Each row comes from the steps of one path. Every step used is in the known rows, and no mark comes twice. Write the path behind each row, first mark first.
In the rows, 128 means zero.
Known rows:
K -> H -> T: [113 207 142 168 109 126 123 144 150 128 120 142 121 139 135 156 134 161
 118 114 131 114 139 129 152 109 132  88 135 151 138 145 124 114 133 126
 156 157 131 100 123 143 132 138 120 105 132 119 122 136 125 105 162 126
 111 136 124 125 143  97 126 163 121 124 124  95 107 113 145 144 136  93
 139]
K -> H -> T -> W -> V: [117 207 134 159 101 135 167 162 111 124 112 205 125 121 126 153 127 184
 144 109  93 110 118 120 140  88 131 135 124 184 154 139 105  81 139 126
 182 175 111 128 130 168 149 124 102  86 146 143 101 146 147 152 174 149
 147 175 112 135 126  54 155 178 115 141 127 136 119 102 122 153 139 136
 155]
V -> S -> K -> H -> T -> W: [137 198 114 183 126 129 167 181  56 139 107  95 146 101 141 153 123 212
 165  89 113  30 152  96 114  82 133 152 113 177 121 141  84  80 146 135
 126 179 134  95 116 156 114 149  73  97 138 146 152 138 134 150 156 222
 110 196 124 112 132  85 143 161 120 127 134 130 156  16 135 151 122 121
 188]
T -> H -> X: [131 110 164 118 133 119  88 150 127 133  87 106 129 136 122 151 110 117
 135 157 194  84  96 100 170 106 115 130 132 121 134 116 102 109 130 124
  55 170 136 140 143 204 140 129 177 130 121 131 149 112 130 141 117 127
  99 137 118 139 115 128 121 146 141 101 118 139  97 111 121 146 113 121
 148]
T -> W -> V: [133 132 118 115 104 142 160 145  89 113 121 192 126 106 120 131 118 137
 128 117  94 123  96 131 115 118 123 185 127 162 146 122 115  91 142 122
 160 130 107 158 135 130 152 114 116 118 142 151 104 139 148 169 152 157
 133 162 105 138 112  89 150 144 127 127 132 163 129 105  98 126 138 165
 129]
H -> T -> W -> V: [127 140 120 119 106 138 159 160 106 113 121 167 123 107 127 126 137 157
 152 106 103 114 125 121 117 108 129 175 130 166 139 128 113  91 136 142
 178 162 117 140 136 122 159 117 124  96 152 146 108 134 147 144 165 133
 119 183 102 144 130  68 158 194 120 129 124 137 103  82 114 152 138 148
 157]
K -> H -> X: [124 169 146 152 126 125 111 139 124 143 128 121 138 139 129 184 112 147
 146 145 127 118 115 122 193 112 132  90 131 127 160 130  93  95 131 115
 103 137 129 125 138 209 141 139 130 133 118 125 136 129 118 132 130 154
 108 148 139 123 116 124 125 141 135 104  95 125 114 141 145 143 122 117
 131]
C -> X -> H -> K: [ 92 144 128 131 151 120 102 103 159 180  92 142 135 104 141 139 115 116
  96 132  59 109 125  99 131 107 114  69 139 125 148 123 168 132 146 158
 112 175 131 115 158 148 119 133 146 109 103  91 145 123 128  86 149  93
 153  93  90 139 145 145 119  72 134 157 128 129 108 103 143 150 145 149
 159]
K -> S -> V: [119 144 123 124 109 109 164 117 119 131 146  97 131 125 124 117 101 105
 142 108 112 161 121 116 120 117 133  98 139 138 134 150 146 148 130 136
 134  89 138  99 158 132 113 143 167 116 125 145 121 117 126 130 142  66
 103 189 121 125 136 139 103 215 131 106 115 102 139 141 134 121 109 158
 164]
K -> H: [114 197 141 159 112 130 136 126 107 137 121 161 129 140 134 143 120 163
 109 131 132 119 119 135 156 115 132  84 123 134 148 141 122 125 127 111
 127 150 107 104 112 146 120 130 114 120 120 136 109 135 117 133 135 149
 130 137 122 107 123 121 138 107 126 131 118 129 130 131 152 142 135 121
 129]
C -> S -> V: [113 151 117 134 111 119 159 135 182 104 124 114 122 123 130 152  97 117
 137 114 128 125 105 120 114 141 133 110 120 111 112 134 122 133 135 131
 120 126 127  77 154 173 102 141 156 122 133 124 110 130 130 128 148  86
  96 165 116 151 153 114 112 134 139 118 119 118 142 169 105 128 115 159
 159]
D -> K -> H -> X -> C: [113 150 161 141 123 110  97 128 154 144  96  85 146 160 125 169  89 173
 129 149 144 122 109  96 185 121 136  62 139  96 108 157  77 103 143 148
 112 107 179 111 139 191 131 124 111 114 111 118 142 118 125  93 126 225
 145 162 148 122 104 159 106  80 134  99 123 159 107 119 150 150 115 121
 137]
X -> C: [108 123 146 114 124 123  99 108 107 113 113 123 129 137 123 119 107 134
 106 152 145 129 127 101 133 131 135 124 129 100 102 135 132 135 137 140
 139 118 166 122 127 102 121 128  96 118 126 117 111 114 132 105 129 168
 134 143 153 130 120 130 128 112 129 121 132 142 115 146 149 141 152 117
 110]
X -> C -> S -> K -> D: [100 159  95 146 123 112 140 120 128 148  98  69 122 121 136 122 105 162
 101 124 158 120 110  46 127 161 142 104 121  84  60 158  60  78 141 161
 115 177 131  94 177  48 116 148 125  99 130 137 136 116 119 123 139 171
 112 196 143 147 143 121 117 152 130 132 123 120 151  94 120 136 133 168
 144]
T -> W -> V -> S -> K: [157 136  90 154 139 135 186 166  35 147 115 116 138  91 132 126 104 197
 137  89  91  51 119 122  72 111 127 195 104 188 144 127  69  77 141 120
 124 158 110 144 140 114 119 125  86  96 147 158 145 140 139 183 140 219
 160 184 110 122 114  93 133 125 125 124 134 183 178  33 104 133 130 189
 167]
W -> T -> H -> K: [114  99 157 118  99 128  95 136 144 144 109 133 122 109 133 143  99 140
  87 156 140 127  64 106 161 113 123 118 128 117 136  99 149 111 146 167
  18 197 129 111 152 162 155 130 172 127 126 130 139 121 135  91 139 122
 191 117  85 137 145 110 130  82 112 144 117 139 106  96  94 147 126 146
 150]
X -> H -> T: [105 132 160 136 143 132 118 136 138 134 155 101 134 113 134 136 121 142
 135 113  94  89 149 105 127 114 120  97 148 148 139 122 110 113 137 141
 142 176 118 109 133 104 144 138 132 114 127 114 123 121 139 108 154 101
 119 131 127 141 134  98 121 157 136 140 105 140  95  82 126 146 153 104
 158]
T -> W -> V -> S -> K -> D: [149 144  78 172 118 132 208 152  55 175  86 120 134  81 137 123 112 176
 144  84 109  76 110 110  94 102 125 189 111 179 162 136  57  38 152 127
 137 174 100 140 150  74 126 122 113  88 145 186 130 144 141 188 140 211
 134 212 107 107 134 104 143 141 122 131 131 165 185   8  97 134 122 192
 161]
H -> K -> S -> V: [103 139 110 110 126  99 157 112 147 135 135  94 131 119 137 135  98  95
 119 120 114 187 125 107 128 115 130  72 137 143 121 138 169 135 144 172
 106 105 143 103 164 159 123 150 175 118 118 133 119 123 129 101 151  86
 143 171  94 130 147 154 118 146 121 117  95  82 141  97 112 127 117 181
 158]
X -> H -> K -> S -> V: [ 87 106 152 104 140  97 147 103 137 144 139  83 152 105 138 145  79  98
 105 128  74 170 125 101 123 104 126  16 147 149 155 136 164 130 146 162
 108 125 127  83 163 163 118 153 178 118 105 129 122 113 133 106 156  72
 131 142  97 114 137 151 103 137 135 126  75 110 134  96 111 148 136 176
 181]
D -> K -> H: [125 172 148 167 132 121 149 132 170 155 110 125 128 140 136 129 109 164
 135 122 149 107 130 146 152 123 137  88 136 134 134 157 105 114 140 138
 134 105 138  97 123 168 113 120 106 112 117 128 145 135 113 110 122 183
 150 140 129 109 123 147 119  73 119 131 130 153 135 122 155 136 108 137
 138]
K -> D: [123 143 122 146 109 132 142 121 129 155 109 111 116 113 132 124 135 118
 132 119 142 145 117 109 148 124 131 124 120 121 141 150 118  95 137 136
 117 165 117 119 138  87 136 131 159 125 128 149 122 130 125 118 134 140
 126 143 133 125 133 140 136 145 125 137 123 109 142 107 123 144 118 116
 122]
X -> H -> T -> W -> V: [120 154 144 126 125 135 150 159 106 133 136 144 136  92 122 136 115 157
 140 103  59  85 110 106 115  95 120 124 138 172 168 112 108  91 141 116
 171 184 100 141 149 106 166 124 128  99 135 134 115 129 169 148 169 126
 117 170  94 147 121  67 141 169 130 149 118 165 102  65 113 157 153 151
 173]
D -> K: [142 119 134 131 141 122 146 130 181 145 116  84 135 138 128 129 118 135
 135 122 143 119 126 137 131 136 130 129 137 113 121 142 126 120 142 151
 119  95 137 117 132 144 120 121 127 113 121 128 158 134 123 112 121 181
 167 127 129 130 124 150 114  80 119 124 136 145 127 107 130 126 114 136
 149]
T -> H: [132 124 171 132 114 132 114 132 138 125 121 121 114 125 123 120 120 126
 103 144 180  76 104 118 148 109 123 149 129 120 127 128 141 129 127 127
  69 159 131 130 127 142 112 125 157 112 118 133 143 114 135 121 114 126
  99 123 112 144 130 110 115 115 126 124 135 135 100 116 128 137 132 102
 153]
T -> W -> V -> S: [141 149 124 129 116 139 168 159  76 130  95 160 142  93 122 141 110 164
 126 111 103  96 112 138 116 107 125 196 111 184 160 132  95  74 145 120
 134 133 113 138 141 126 135 117 118 111 148 155 124 144 126 194 146 191
 132 182 116 118 123  97 156  76 129 122 140 178 147  67 112 132 141 165
 141]
W -> V: [136 127 114 138 132 134 142 124 109 144 148 150 122 128 122 120 113 134
 109 122 107 146 110 150 114 133 127 135 134 158 142 121 103 118 125 129
 136 133  96 162 134 119 137 116 124 117 144 139 130 137 138 162 144 133
 137 138 110 141 128  96 145 141 124 120 126 150 128 139 124 120 142 168
 120]
V -> S -> K -> H: [137 200 108 188 147 122 160 145  84 165 100  96 147 127 143 136 112 195
 123 106 140  51 132 136 128 114 133 109 115 163 138 145  85 105 134 113
 108 151 131 104 125 148  88 143  79 117 122 133 146 134 113 155 136 210
 124 151 134  93 123 115 109 102 133 115 123 143 177  66 152 136 116 136
 157]
C -> S: [115 139 121 145 140 127 138 138 150 109 127 105 122 128 139 139 121 129
 138 131 151 135 130 117 139 151 126 114 123 105  97 138 100 105 132 147
 126 152 109 102 148 144 126 132 144 120 125 130 120 132 129 139 144 111
 100 140 118 146 150 103 116 121 129 134 128 120 140 164 113 120 141 147
 136]

Write each row's path:
[ 92 137 144 124 123 122 137 111 156 172  96  68 140  82 146 152 115 106
  98 125 110 136 120  84 138 115 123  46 141 120 162 111 127  77 156 146
  91 197 115 117 156  92 149 138 163 112 107 137 127 131 125 100 145 115
 155 116 114 114 137 136 131  76 129 152  99 119 127  42 112 165 148 139
 145] : X -> H -> K -> D
[127 195 117 164 151 108 114 145  72 170  92  59 159 139 137 176  91 214
 112 135 143  52 119  75 149 115 136  93 114 134 108 149  51  90 140 133
  76 134 161 115 127 174 113 147  83 125 122 125 154 118 118 126 131 252
 121 171 158  96 108 137 110 105 139  91 112 161 157  72 168 146 123 141
 153] : V -> S -> K -> H -> X -> C
[121 207 104 182 131 117 172 189 125 125 114 110 115 124 143 153 122 203
 162 108 136  73 141  68 122 108 138 116 114 147  99 158  79  72 141 144
 175 192 118  75 154 186 135 148 103  97 129 142 127 137 127 139 169 165
 111 203 106 150 145  64 133 179 120 141 124 123 142  94 109 157 129 142
 202] : C -> S -> K -> H -> T -> W
[101 129  89 144 142 102 124 130 136 149  82  29 127 124 136 148  97 153
 127 121 185 106 105  34 151 147 135  95 114  76  72 164  41  50 136 176
  88 170 143 110 189 102 131 150 132 115 132 145 147 109 121 114 142 185
 116 190 155 149 132 124 114 158 133 111 103 125 134  92 120 140 126 173
 159] : H -> X -> C -> S -> K -> D
[109 119 157 125 150 104  94 144 121 136  88  38 124 144 128 153  86 154
 116 158 218  63  91  44 158 137 126 104 119  73  71 148  57  89 130 158
  36 186 153 124 161 179 124 148 142 122 122 136 158  92 133 115 122 174
  86 172 130 186 123 122  93 156 144 101 110 153 109 120 124 130 127 149
 182] : T -> H -> X -> C -> S -> K
[137 178 114 187 150 113 127 158  72 182 106  57 151 133 138 172 111 193
 151 120 148  42 125 110 143 113 126 105 114 160 151 140  46  90 139 119
  85 154 141 115 137 208 116 142  98 124 123 136 151 134 116 157 130 202
 108 155 133  94 118 123 101 110 138  91 104 144 166  61 144 136 110 142
 157] : V -> S -> K -> H -> X
[123 204 118 171 131 123 143 134 112 167 127 120 130 141 137 112 114 177
 105 107 138  95 131 117 121 113 129  84 124 141 124 148  82 115 125 110
 129 143 117 108 128 142  99 135 105 115 116 129 149 130 124 132 120 167
 134 127 122 113 119 124 119 154 126 126 127 128 153 107 141 131 117 140
 155] : S -> K -> H
[111 113 134 110 126 117  82 128 115 128 120  90 147 140 122 168 114 139
 121 152 158 130 122  90 155 124 127 123 126  97  88 134 110 109 130 148
 107 138 160 136 143 139 141 137 123 142 128 121 135 109 132 108 138 172
 107 164 160 138 100 147 134 121 136  97 115 139  95 126 136 141 130 126
 121] : H -> X -> C
[105 123 103 134 106 125 136 115 162 161  91 104 122 105 144 147 130  97
 113 127 137 175 126 104 158 122 128  92 130 124 146 132 118  81 149 161
  84 158 129 137 153 128 138 134 163 106 123 136 125 136 121 102 142 129
 163 126 119 125 150 141 151  94 111 138 114  89 142  70  99 151 128 143
 117] : H -> K -> D
[106 132 161 130 125 134 149 163 123 120 136 128 141  87 130 139 134 145
 159 119  97  91 151  82 124  92 121 100 132 153 144 112 136  93 146 130
 161 187 114 102 130 133 155 135 125 115 127 124 117 122 154 115 150 110
 108 154  97 137 129  92 139 177 131 151 119 148 108  53 112 162 149 117
 180] : X -> H -> T -> W
[105 138 140 150 148 122 114 128 142 153 126 135 121 112 130 136 137 136
 119 117  72  78 144 103 119 108 122  98 145 127 146 140 146 128 136 140
 168 171 142  91 145 124 127 136 147 107 127  97 121 113 130  99 160  72
 119 137 103 162 141  99 109 155 134 140 126 131  83  99 149 145 141 108
 172] : C -> X -> H -> T
[125 184 144 167 116 121 153 173 166 124 116 133 128 133 131 143 132 173
 182 115 138  86 155 117 154  98 131 124 141 146 138 147 105  83 150 149
 154 131 155  88 126 178 143 124  95  87 129 129 127 138 133 105 155 201
 138 175 109 130 126 119 144 105 115 129 139 142  99  67 131 150 115 108
 176] : D -> K -> H -> T -> W
[138 111 125 139 157 101 136 122 145 141 142  82 142 136 129 108 123 112
 136 114 146 148 136 132 130 142 126 122 149 126 126 160 109 103 134 183
 119  77 154 110 150 114 128 138 137 104 115 143 156 119 113 108 129 160
 156 157 116 134 114 156  89 128 116 114 116 142 131 119 141 101 110 162
 168] : D -> K -> S
[126 194 133 150 101 132 135 168 120 119 111 168 126 117 128 150 123 167
 172 115 116  83 138 102 147  83 135 111 126 157 133 139 120  79 139 128
 176 162 133 104 125 172 148 135 111 107 133 136 109 137 140 116 155 166
 117 171 125 131 143  89 150 181 121 136 125 114 113  87 124 161 142  99
 162] : K -> H -> T -> W
[106  99 149 110  99 103 126 129 158 140 124 119 122 105 131 133  67 117
  98 138 127 165  52 104 158  99 128 104 140 119 146 122 161 121 145 167
  25 165 140  81 172 171 130 145 207 108 121 145 139 108 132  88 150  72
 149 167  83 131 145 132  99 115 115 110 103 115 104 109 104 135  93 176
 185] : W -> T -> H -> K -> S -> V
[135 123 126 138 136 138 155 129 102 144 128 141 137 106 128 135 102 161
 110 103 106 105 101 158 110 128 123 180 124 175 153 128  97  93 135 133
 116 124 114 150 139 114 116 119 105 116 142 149 128 132 133 176 145 149
 151 155 117 119 130 108 129 105 124 117 121 158 150  91 138 117 136 171
 133] : W -> V -> S
[134 174 151 173 135 121 138 141 194 132 129  92 126 152 136 137 117 164
 141 118 145  95 140 127 162 106 135  89 154 136 132 164 107 111 140 148
 144 107 138  99 124 188 130 126 114 102 131 119 142 134 130  95 146 167
 142 149 119 125 135 124 117 133 110 128 123 128  97  91 140 148 124 101
 158] : D -> K -> H -> T
[144 222 115 197 147 128 171 155  92 178 134 101 135 126 139 130 105 218
 104  94 100  76 132 133 107 112 131 128 127 187 148 157  68  86 134 136
 147 174 112 128 142 130 110 132  73  97 151 137 146 134 133 158 169 194
 147 167 122 117 134  83 127 167 118 113 124 138 155  38 161 123 133 160
 163] : W -> V -> S -> K -> H -> T
[109 132 142 134 148 127 121 106 116 166 124 152 132 107 129 133 131 121
 105 124  75  52 123 107 127 108 123  84 133 126 155 137 158 138 135 124
 150 161 124 104 149 118 115 127 147 112 108  99 145 117 125 115 144  91
 124 123  97 129 127 114 103  98 143 144 133 153 113 137 155 129 138 137
 149] : C -> X -> H
[144 211 139 178 115 144 180 174  73 124 115 168 140  95 135 167 114 193
 143  97  97  58 134 130 148  90 130 164 114 193 163 138  92  51 151 132
 166 172 122 112 125 156 142 126  95  92 155 148 101 147 135 163 175 194
 116 193 106 109 137  75 155 130 118 124 133 144 139  58 133 149 145 136
 158] : K -> H -> T -> W -> V -> S
[130 194 118 185 136 121 137 152 124 162 119 106 130 150 139 113 114 195
 124 118 147  81 143 106 113 101 138  93 132 141 121 150  84 118 126 136
 149 150 124 100 138 141 121 139  93 107 129 118 141 127 121 115 149 146
 133 136 118 130 132  98 116 196 123 126 112 103 124  73 136 147 112 111
 172] : S -> K -> H -> T
[114 155 135 134 135 131 133 145 110 141 121 163 122  87 129 148 144 133
 146 116  72  57 154  85 116  92 125 120 134 148 150 135 152  95 145 138
 201 195 136  95 140 131 153 133 140 104 128 107 110 121 148 106 165 124
 114 174  83 155 136  87 128 152 141 162 139 134  90  91 135 166 142 128
 191] : C -> X -> H -> T -> W
[ 87 144 126 145 119 123 133  90 163 179 104 129 123  90 142 144 121 106
  85 120  81  99 109  93 142 110 123  57 136 110 183 135 155  95 156 159
 114 206 132  97 164 110 128 137 176  96 107 111 139 126 126  89 160  98
 167 118  93 130 146 134 127  54 131 159 124 113 120  83 128 156 138 148
 150] : C -> X -> H -> K -> D
[ 88 144 132 127 139  93 140  88 147 169 139 118 133 104 133 144  90  89
  87 113  54 135 112  88 112  93 125  43 143 139 164 138 182 148 153 156
 127 142 153  84 172 164 112 153 172 106 106 113 127 111 126  92 161  49
 139 151  77 134 136 141  96 132 141 131 103 110 122 126 139 131 134 187
 194] : C -> X -> H -> K -> S -> V
[144 154  88 182 127 126 178 130 107 176 105  64 138 102 138 114 120 159
 124  92 143  80 141  97 109 121 127 147 121 152 135 152  77  72 144 135
  96 159 118 120 139  67 107 139 140 108 140 160 161 126 113 141 131 187
 125 153 143 101 140 140 122 129 129 130 122 121 166   4 128 139 111 168
 153] : V -> S -> K -> D
[150 125 104 155 154 121 153 150  74 155 120  73 146 118 135 121 130 173
 133 115 135  46 139 119  92 124 125 151 120 145 117 134  86 110 142 129
 108 134 126 126 123 122 108 133  94 112 129 135 149 127 123 156 122 182
 116 157 132 111 126 134 104 108 133 115 130 157 181  42 137 123 117 159
 156] : V -> S -> K
[135 211  97 174 121 125 161 167  84 138 122 141 127 120 133 123 120 198
 161 119 110  63 152  96 125  86 135 115 121 156 119 140  94  90 137 133
 175 176 128 108 120 162 126 138  97 103 130 137 131 132 127 129 148 181
 120 181 118 128 129  77 132 196 119 145 133 115 130  58 116 166 121 127
 186] : S -> K -> H -> T -> W
[132 133 132 126 113 132 130 171 105 108 122 133 123 109 127 138 146 141
 164 117 127 112 138  97 129 101 132 165 126 150 113 127 138  85 143 150
 171 160 132 121 122 141 158 135 129 117 141 137 111 130 138 126 152 128
 115 173 126 144 132  96 152 197 120 139 135 117 103  83 117 151 137 100
 169] : H -> T -> W
[134 115 129 130 129  92 173 122 175 135 137  82 133 127 125 115  95  98
 154 112 130 157 131 142 118 127 134  97 148 145 123 166 131 131 142 159
 128  44 160  90 150 150 105 135 167 110 122 136 144 119 115 113 128 131
 128 181 118 118 130 163  94 149 122 105 116 117 125 120 130 113  88 168
 170] : D -> K -> S -> V
[104 122 162 116 113 102 152 112 158 143 108 104 124 120 131 119  78  95
  97 141 166 143 105  99 133  99 127  76 142 124 137 137 162 135 136 165
  56 140 146 108 163 181 105 150 192  95 109 145 147 106 133  96 138  70
 139 155  98 140 140 137 120 148 130  96 106  93 122 101 124 138 116 156
 192] : T -> H -> K -> S -> V
